Known rows, with every way that one mark hangs from another
(k328 (k479 (k460 (k272 (k653 k365))))): [ 15.6  32.6   9.6  24.8 -11.1  15.1  -2.4  38.5 -24.3  -9.6  15.8 -30.3
  -7.4 -23.3  28.9   2.8  -8.0 -33.6  26.7   5.5 -14.6  37.2  -2.1  -1.4
   6.5 -19.4 -12.5  -7.2]
(k272 (k653 k365) k786): [ 17.2  19.3  15.5   2.7 -37.7  10.6  -6.2  29.1 -28.4   4.0   4.1 -24.1
  -6.8 -34.2  26.6   1.5   6.9 -22.6   9.2   0.6  -9.3  21.9  -6.4  -3.5
   4.1 -17.8 -13.2 -17.6]
(k119 k365): [ 17.3  33.1   9.6  28.8 -36.7  16.5  -9.5  31.5 -25.3  -3.6 -11.7  -9.5
  -6.5 -25.3  32.7  -7.3  -6.2 -25.5  22.1   8.7 -18.4  -9.2  -3.2  -3.3
   1.0 -20.3 -16.2 -15.4]
(k328 k479): [ 18.1  42.6  13.8  29.5 -35.5  15.2 -15.7  42.6 -24.5 -16.4  -3.6 -30.8
 -17.3 -28.3  31.4   0.3  -8.0 -35.8  26.3  12.1 -21.5  19.9 -19.6   3.0
  -4.9 -18.4 -18.1 -11.1]
(k41 (k292 k80) (k479 k328 (k460 k272))): [ 10.8  37.6  17.1  26.1  21.3  10.8 -15.0 -70.2 -20.3  -7.3  -1.3 -16.3
   4.4 -35.2  37.6  -8.9   2.4  -6.3  32.7   8.8 -15.0  22.6  -5.2 -10.1
  -8.6 -23.4 -12.6  -0.9]
(k41 k292): [ 16.2  34.6  16.7  30.6 -18.9  16.6 -18.4   6.8 -25.1  -9.7 -10.9 -19.2
  -9.3 -31.8  46.9  -5.6  -1.5 -31.9  23.1  11.5 -21.1  12.2 -19.1  -0.9
  -9.1 -18.6 -17.3 -14.0]
(k292 (k41 k479)): [  2.2  34.2  12.4  26.2   7.8  12.9 -11.5  41.2 -20.0 -11.7 -14.4 -21.9
  -2.7 -34.0  26.1 -14.1  -1.1 -10.8  23.6  10.1 -19.8  21.1 -17.6  -5.0
 -10.0 -18.9 -16.0 -10.4]
(k460 (k272 k653) (k479 k328)): [ 12.9  42.5  17.2  27.6 -21.8  10.2  -4.4 -21.1 -15.8   1.3  16.2 -11.4
 -39.0 -35.9  29.4  -2.4  -3.3 -12.5  27.7  12.6 -18.8  51.0  -4.0  -0.4
   4.2 -17.4 -11.0  -3.3]
(k272 (k460 k479) k653 k786): [ 11.9  36.6  20.8   3.0 -18.5   7.6 -11.8  30.8 -29.1  -0.8  14.8 -15.4
 -12.3 -42.3  28.6  -0.9   6.1 -16.1   3.9   7.4 -18.7  47.1  -9.3   6.1
   3.9 -19.0  -8.8 -11.1]
(k804 (k786 (k272 k460 k653))): [ 11.3  30.7   9.4   2.7 -20.7  16.9 -21.4  34.8 -32.6 -15.2   6.0 -24.5
   0.8 -23.4  28.6  20.9 -16.8 -14.9  11.6  12.8 -17.4  30.6 -20.4   3.1
   8.0 -19.5 -17.4 -14.3]
(k272 (k460 (k479 k328)) (k653 (k365 k119)) k786): [ 10.7  20.8  19.7   0.3 -24.6   4.7  11.6 -26.8 -30.2   2.4  13.4 -19.9
  -7.9 -41.7  25.8  10.5   0.3 -11.0   2.0   0.6 -11.5  38.2  29.5  -6.5
   2.1 -19.0 -10.7 -10.6]
(k804 (k786 (k272 k460 (k653 (k365 k119))))): [ 10.4  14.2   6.9   1.2 -22.8  14.2  -3.3  25.6 -33.5 -13.9   3.7 -29.4
   8.1 -21.6  28.5  28.7 -21.2 -14.2   8.1   7.8 -13.9  24.3  11.0  -0.2
   5.1 -18.1 -18.8 -15.9]
(k804 (k786 (k272 (k460 (k479 k328)) k653))): [  8.7  34.7  12.0   3.6 -17.8  16.1  -9.3  -9.1 -29.1 -10.7  11.7 -15.1
 -15.0 -26.4  27.3  24.7 -17.9  -4.2  12.3  12.4 -16.5  43.2 -15.4   0.6
   7.7 -20.3 -15.1  -8.9]
(k479 k328): [ 19.4  39.9  17.0  29.3 -38.6  15.6 -15.2 -22.5 -24.3  -8.2  -9.2 -20.8
 -16.9 -34.0  26.3  -1.6  -6.3 -21.9  27.6  13.2 -18.3  14.4 -14.9 -12.9
  -4.0 -20.2 -17.1 -11.3]
(k804 (k786 (k272 k460))): [ 11.1  29.8  10.7   5.0 -19.1  16.5 -20.0  35.8 -31.4 -17.9  -0.2 -23.4
   0.2 -22.0  30.1  24.0 -18.2 -16.8  17.0  13.1 -18.9  26.7 -28.7  -0.6
   0.7 -19.3 -18.9 -15.4]
(k479 k328 k460): [ 20.2  40.4  17.7  28.7 -19.6  17.6 -11.4 -21.6 -27.6  -8.5  -8.0 -19.1
  -2.0 -32.0  21.7   1.3  -7.0 -20.3  28.9  12.8 -17.4  18.5  -9.5 -18.6
  -4.6 -23.1 -13.9 -10.0]
(k460 k479): [ 16.5  36.3  16.2  32.8 -25.0  13.1  -3.5  33.4 -18.4  -5.6  -5.1 -11.5
 -27.2 -33.5  31.4  -4.4  -4.7 -17.0  22.7  13.6 -21.1  27.7 -17.4   3.9
  -6.8 -17.1 -15.7 -10.0]
(k786 k272): [ 14.9  33.9  14.6  20.1 -34.5  12.4 -18.7  34.6 -26.5 -12.2  -6.2 -21.1
 -12.2 -25.3  28.4  -8.4  -5.6 -23.7  28.6  16.8 -21.8  22.8 -30.4  -2.6
  -6.1 -18.7 -20.8 -13.1]
(k786 (k272 k653) k804): [ 14.7  34.2  14.2   9.4 -39.0  11.6 -18.9  36.9 -25.8 -11.2   0.2 -19.1
 -12.7 -25.7  24.2 -50.1 -10.7 -17.5  22.3  15.0 -27.0  19.7 -20.1  -0.6
   1.2 -21.5 -21.0 -14.4]
(k460 k272): [ 16.0  36.2  15.2  28.5 -23.9  11.0 -19.3  34.2 -19.3  -7.5   2.0 -23.4
 -19.4 -29.5  32.5  -4.2  -4.1 -28.0  32.9  13.7 -21.7  30.9 -19.8  -2.2
  -3.5 -16.9 -16.1 -12.1]
(k804 (k786 (k272 (k460 k479) k653))): [  9.0  31.5  10.1   4.6 -14.0  15.7 -10.9  33.3 -28.8 -12.6  10.3 -16.7
 -10.6 -25.2  29.8  21.9 -16.6  -8.0  10.1  13.0 -18.4  42.5 -18.6   8.1
   6.8 -18.4 -15.4 -11.0]
(k292 (k41 (k479 k328 (k460 k272))) k80): [  2.1  37.6  14.3  25.4  33.4   4.5 -13.3 -42.7 -18.9  -7.7  -2.2 -37.8
   8.5 -34.4  16.4  -7.5  -0.6  -3.9  33.7  11.1 -14.7  20.8  -4.2 -14.6
  -4.5 -22.2 -11.9  -0.3]
(k786 (k272 (k653 k365)) k804): [ 14.2  21.0   9.0   8.1 -37.4  12.1  -4.5  33.4 -25.6  -8.8   2.1 -18.7
 -10.8 -22.3  25.2 -48.7 -12.6 -17.4  19.5   8.1 -20.8  14.8 -15.1  -3.8
   5.2 -20.5 -22.1 -15.5]
(k653 (k272 (k460 k479) (k786 k804)) k365): [ 10.3  20.4  19.3  -1.2 -17.8   5.9   6.6  26.5 -23.8  -7.0  10.4 -12.5
  -8.0 -25.6  30.3 -27.1  -2.7 -13.3 -12.1  -7.7 -17.1  36.9  -6.3  -7.3
   4.2 -20.2 -15.0 -10.1]
(k80 (k292 k41)): [  8.6  36.4  14.5  32.6   0.6  12.5 -16.3  -9.2 -22.9  -9.1 -10.4 -27.2
  -8.8 -28.0  41.8  -4.9 -10.3 -30.1  24.2  11.3 -21.2  16.6 -17.8  -2.1
  -6.4 -16.5 -16.9 -12.4]
(k786 (k272 k460 (k653 (k365 k119))) k804): [ 11.1  18.1  10.1   5.5 -29.6   8.5  -1.3  27.3 -31.0 -15.3   4.4 -24.5
   5.1 -25.5  26.1 -43.5 -17.5 -18.3  12.2   8.4 -23.7  17.1  11.7  -4.8
   3.8 -21.3 -22.0 -14.6]
(k653 (k272 (k460 k479) (k786 k804)) (k365 k119)): [ 10.0  15.4  21.3  -2.2 -22.1   0.7  13.3  20.1 -25.4  -8.2   5.8 -19.1
  -1.2 -27.1  28.9 -19.4  -6.5 -12.4 -13.4  -5.8 -19.2  33.9  26.0  -8.0
  -3.7 -19.1 -16.8 -10.2]

Rows
[ 12.1  42.4  18.9  28.1 -18.4  12.6  -7.7 -12.9 -23.3 -15.1   4.3 -13.0
 -14.4 -28.9  30.8  -2.9  -7.5 -15.6  -1.2   6.0 -19.3  43.5  -8.0  -8.0
   4.9 -20.4 -15.6  -0.9]	(k653 (k272 (k460 (k479 k328))))
[ 13.4  35.9  24.2  -2.0 -27.0   6.5 -22.0  33.4 -28.8 -14.7   4.4 -21.8
   1.9 -28.3  27.6 -29.9  -0.8 -21.5  -6.6   1.0 -24.5  31.9 -15.0  -8.9
   0.4 -22.0 -16.2 -11.9]	(k653 (k272 k460 (k786 k804)))
[  2.2  38.1  13.0  23.7  31.4   5.1 -14.4 -44.1 -19.8  -5.7   4.0 -38.9
   8.2 -36.1  15.0 -10.4   0.3  -2.4  28.7  10.5 -13.7  25.8   3.8 -11.2
   2.4 -22.1 -10.7   0.7]	(k292 (k41 (k479 k328 (k460 (k272 k653)))) k80)
[ 15.5  40.4  22.9   5.0 -15.1   9.2 -16.3 -24.9 -27.8   3.7  15.1 -21.7
  -7.3 -35.1  20.4   6.6   4.9 -18.2  26.9   8.6 -15.5  44.4  -3.3 -15.7
   1.1 -22.0  -7.5  -9.3]	(k479 k328 (k460 (k272 k653 k786)))
[  4.6  32.4  11.6  28.5  14.4   5.5 -16.9   4.5 -18.8 -11.8 -14.1 -39.8
   5.4 -35.8  21.0 -13.8  -0.7  -8.0  24.2  11.5 -16.3   5.9 -12.1  -1.9
  -6.3 -19.0 -16.9  -5.8]	(k292 (k41 k479) k80)
[ 15.4  23.7   9.1  25.5 -24.5  12.9  -6.4  29.9 -20.1  -2.3  10.7 -23.7
 -15.8 -28.0  32.1  -5.7  -3.8 -26.3  24.0   5.9 -13.3  31.1  -4.7  -2.1
   8.7 -16.4 -15.1 -11.3]	(k460 (k272 (k653 k365)))
[ 12.3  24.6  10.5  27.8 -16.2  10.9   7.6  26.8 -14.7   2.3  16.5 -12.8
 -31.6 -30.0  33.5  -4.5  -3.8 -16.4  22.0   6.2 -14.0  45.5  -2.8   5.2
   7.2 -15.4 -12.6  -7.1]	(k460 (k272 (k653 k365)) k479)
[ 10.9  38.1  15.7  24.1  19.6  11.3 -16.1 -71.1 -21.4  -5.5   4.4 -16.9
   5.9 -37.0  36.4 -11.9   2.8  -5.1  28.0   9.0 -14.1  27.5   3.4  -6.8
  -2.3 -23.7 -11.1  -0.1]	(k41 (k292 k80) (k479 k328 (k460 (k272 k653))))
[ 13.8  17.1  18.5  -4.6 -33.1   1.4  -2.1  26.4 -22.8   3.0  12.3 -28.1
 -10.8 -32.1  26.6 -23.2  -1.1 -20.4  18.0   1.9 -19.1  28.8  19.5  -4.7
  -2.4 -17.3 -14.3 -17.4]	(k460 (k272 (k653 (k365 k119)) (k786 k804)))
[ 13.4  41.6  16.8  29.2 -16.8  14.2  -6.0 -15.1 -24.6 -11.2   2.4 -12.3
 -18.0 -37.7  30.0  -3.0  -7.6 -16.1  18.3  12.4 -20.3  33.1 -12.8  -5.4
   0.2 -20.7 -14.0  -6.8]	(k272 (k460 (k479 k328)))
[ 16.1  44.4  13.8  25.7 -12.6  14.6 -15.0  40.8 -24.5 -11.9  14.6 -30.6
  -9.6 -26.2  27.9   1.6  -7.0 -34.3  29.4  11.7 -20.8  41.8  -6.9   1.5
   2.7 -19.9 -11.7  -6.5]	(k328 (k479 (k460 (k272 k653))))
[ 13.4  32.3  13.9  29.2   0.7  11.7 -18.9 -17.1 -20.6 -10.8 -15.0 -18.5
   1.8 -36.7  42.8 -15.8   2.8 -11.4  21.8   9.6 -16.7   5.4 -13.5   3.7
 -10.9 -20.1 -17.4  -7.0]	(k41 (k292 k80) k479)
[ 13.8  17.3  17.7   2.7 -31.4   3.0  -3.6  23.6 -24.4   5.2  11.6 -30.3
  -9.4 -33.1  28.5   8.3   3.1 -23.7  18.3   2.9 -13.9  36.0  19.0  -3.1
  -2.0 -15.5 -12.9 -14.8]	(k460 (k272 (k653 (k365 k119)) k786))
[  9.9  24.0  21.0  -2.3 -22.1   6.1   8.5 -15.3 -24.7  -5.5  11.3 -11.4
 -11.7 -27.5  27.6 -24.4  -3.5  -9.1  -9.9  -8.0 -15.5  38.5  -3.1 -14.7
   5.3 -22.0 -14.6  -7.8]	(k653 (k272 (k460 (k479 k328)) (k786 k804)) k365)
[ 17.1  41.1  18.2  26.8 -10.3  14.4 -13.0 -22.7 -23.4  -5.8   4.2 -20.3
  -8.7 -29.7  24.1   2.8  -5.8 -21.2  36.7  12.8 -18.5  33.6  -9.4 -18.5
  -2.9 -22.0 -12.3  -7.6]	(k479 k328 (k460 k272))
[ 15.2  13.0  21.7  -2.1 -40.9   2.7   4.5  22.7 -24.9  -6.0  -4.8 -27.4
   0.7 -23.2  26.2 -18.8  -4.6 -18.9  -5.8  -5.3 -17.9  17.2  23.3 -12.9
  -7.8 -18.4 -19.1 -15.0]	(k653 (k272 (k786 k804)) (k365 k119))
[ 12.0  34.2  15.4  26.6  11.2  20.2 -11.2  17.0 -24.4 -11.8 -14.1  -0.9
   8.8 -33.1  43.2 -13.7   2.0 -11.7  22.7   8.8 -19.6  22.9 -14.0  -4.2
 -14.5 -22.6 -13.8 -10.1]	(k41 k292 (k479 k460))
[  0.9  39.0  20.9   9.0  26.4   7.8 -11.8 -45.4 -22.0  -1.0   2.5 -13.2
  -3.2 -32.5  36.4  -1.4   1.8  -9.3  28.4   5.0 -19.3  44.1 -12.1 -12.3
 -11.8 -20.4  -9.2  -7.3]	(k80 (k292 (k41 (k479 k328 (k460 (k272 k786))))))
[ 10.7  27.2  20.0  -2.4 -25.6   3.4   8.4 -23.3 -17.0   9.8  23.0 -10.0
 -37.0 -35.2  25.8 -24.4   0.9  -5.7  19.9   0.1 -16.6  47.0  -0.5  -6.6
   3.5 -19.3 -10.4  -9.7]	(k460 (k272 (k653 k365) (k786 k804)) (k479 k328))
[ 11.2  18.0   9.1  13.7 -26.9  10.6  -3.0  24.0 -32.8 -13.7   4.0 -27.5
   6.4 -27.0  28.5  -5.0 -11.0 -22.9  12.6   9.8 -16.2  25.9  10.8  -2.4
   4.5 -19.0 -20.0 -12.0]	(k786 (k272 k460 (k653 (k365 k119))))
[  8.8  26.9  11.0   7.3 -22.2  10.7   6.3 -12.9 -26.0  -9.4  14.1  -9.1
 -16.9 -27.8  25.7 -46.1 -14.4  -6.9  14.1   7.4 -20.8  32.1  -9.2  -6.1
  10.2 -23.3 -18.6  -8.1]	(k786 (k272 (k460 (k479 k328)) (k653 k365)) k804)
[  2.3  33.5  12.6  26.7  36.7   4.3 -15.2   3.6 -18.2  -9.3  -3.2 -39.1
  11.8 -32.6  19.4 -10.1  -0.5  -7.8  31.5  11.5 -16.5  21.1  -7.7  -6.2
  -5.3 -20.7 -13.1  -2.8]	(k292 (k41 (k479 (k460 k272))) k80)
[ 14.5  34.3  22.7  -4.1 -25.8   6.8 -21.9  37.1 -30.8  -9.5   1.8 -22.1
  -0.2 -37.3  26.7 -33.0  -1.0 -22.1  12.4   6.8 -25.9  20.7 -20.8  -6.4
  -4.6 -22.4 -15.0 -19.5]	(k272 k460 (k786 k804))
[ 10.7  40.8  25.6   5.7 -21.7   6.5 -10.1 -13.8 -26.6  -7.5   9.9 -14.3
 -13.3 -32.7  28.4   5.1   3.6 -13.9  -6.2   1.7 -18.0  50.1 -10.6  -8.8
   1.0 -20.4 -12.1  -4.0]	(k653 (k272 (k460 (k479 k328)) k786))
[ 17.1  14.7  13.3  27.4 -35.9  10.2   5.7  20.7 -23.7 -12.0 -10.4 -28.7
   0.7 -20.2  30.7   4.5 -10.5 -25.0  -0.7  -0.3 -13.2  16.2  25.2 -10.1
  -3.3 -16.4 -20.9  -9.5]	(k653 k272 (k365 k119))
[ 13.8  37.2  16.8  27.7  13.5  14.4 -13.5 -69.5 -24.1  -9.5 -12.0 -15.5
  10.8 -36.9  35.6  -9.7   0.4  -5.0  26.0   9.2 -13.9   9.5  -4.5 -10.5
 -10.4 -24.9 -13.8  -3.5]	(k41 (k292 k80) (k479 k328 k460))
[  8.3  22.7   7.5   3.0 -16.8  16.7   3.1 -13.3 -28.9  -8.6  12.8 -15.4
 -12.5 -23.8  28.1  26.3 -18.3  -4.0   9.8   6.1 -11.3  38.8 -10.6  -2.7
  11.6 -20.1 -15.9  -9.8]	(k804 (k786 (k272 (k460 (k479 k328)) (k653 k365))))
[  8.3  22.7  11.7  14.8 -23.8   8.5  10.4 -20.5 -29.2  -8.6  10.1 -17.1
  -9.7 -30.4  27.4  -1.6 -12.0 -11.5  13.1   9.7 -15.4  37.8  15.9  -4.5
   4.7 -19.7 -17.5  -5.9]	(k786 (k272 (k460 (k479 k328)) (k653 (k365 k119))))
[  8.8  23.1   9.5   7.8 -18.7  10.5   4.3  29.7 -25.7 -11.1  12.6 -10.1
 -13.1 -26.2  28.1 -49.0 -14.2 -10.8  11.7   7.6 -22.6  31.4 -12.2   0.9
   9.5 -21.4 -19.1 -10.6]	(k786 (k272 (k460 k479) (k653 k365)) k804)
[ 14.5  34.5  23.0  -1.0 -28.6   3.7 -20.8  36.3 -20.6  -1.5   7.3 -22.1
 -19.4 -32.5  28.0 -27.8   1.8 -22.1  28.0   8.2 -25.2  30.3 -21.6  -5.0
  -7.9 -18.7 -14.3 -17.2]	(k460 (k272 (k786 k804)))
[ 10.0  32.7  19.3   7.2  21.7   6.3 -20.2 -19.8 -23.3  -0.8   6.8 -19.4
  10.6 -38.0  37.5  -8.9  12.5  -8.1  21.5   6.0 -15.2  32.9  -2.7   1.1
  -6.7 -22.0  -8.9  -5.3]	(k41 (k292 k80) (k479 (k460 (k272 k653 k786))))
[  8.5  19.3  11.2   6.9 -22.3   6.6   9.7  24.9 -26.7 -11.6   9.3 -15.9
  -7.8 -27.3  27.2 -42.9 -17.3 -10.3  10.8   8.8 -23.6  29.0  13.5   0.8
   2.6 -20.2 -20.1 -11.4]	(k786 (k272 (k460 k479) (k653 (k365 k119))) k804)
[ 15.6  40.0  23.8  -0.9 -17.3   7.6 -15.6 -22.7 -26.0   2.3  15.2 -20.0
  -7.7 -34.1  18.7 -21.7   0.3 -15.1  26.8   7.7 -21.1  38.1  -2.9 -17.2
   0.1 -23.9  -9.2 -11.3]	(k479 k328 (k460 (k272 k653 (k786 k804))))
[ 13.7  15.9  17.7  -8.9 -30.8   4.3  -1.6  26.2 -32.9  -4.4   6.6 -27.7
   9.4 -36.4  25.1 -28.1  -4.3 -19.7   1.4   0.2 -18.1  17.4  24.7  -6.3
   1.7 -20.7 -15.0 -19.4]	(k272 k460 (k653 (k365 k119)) (k786 k804))
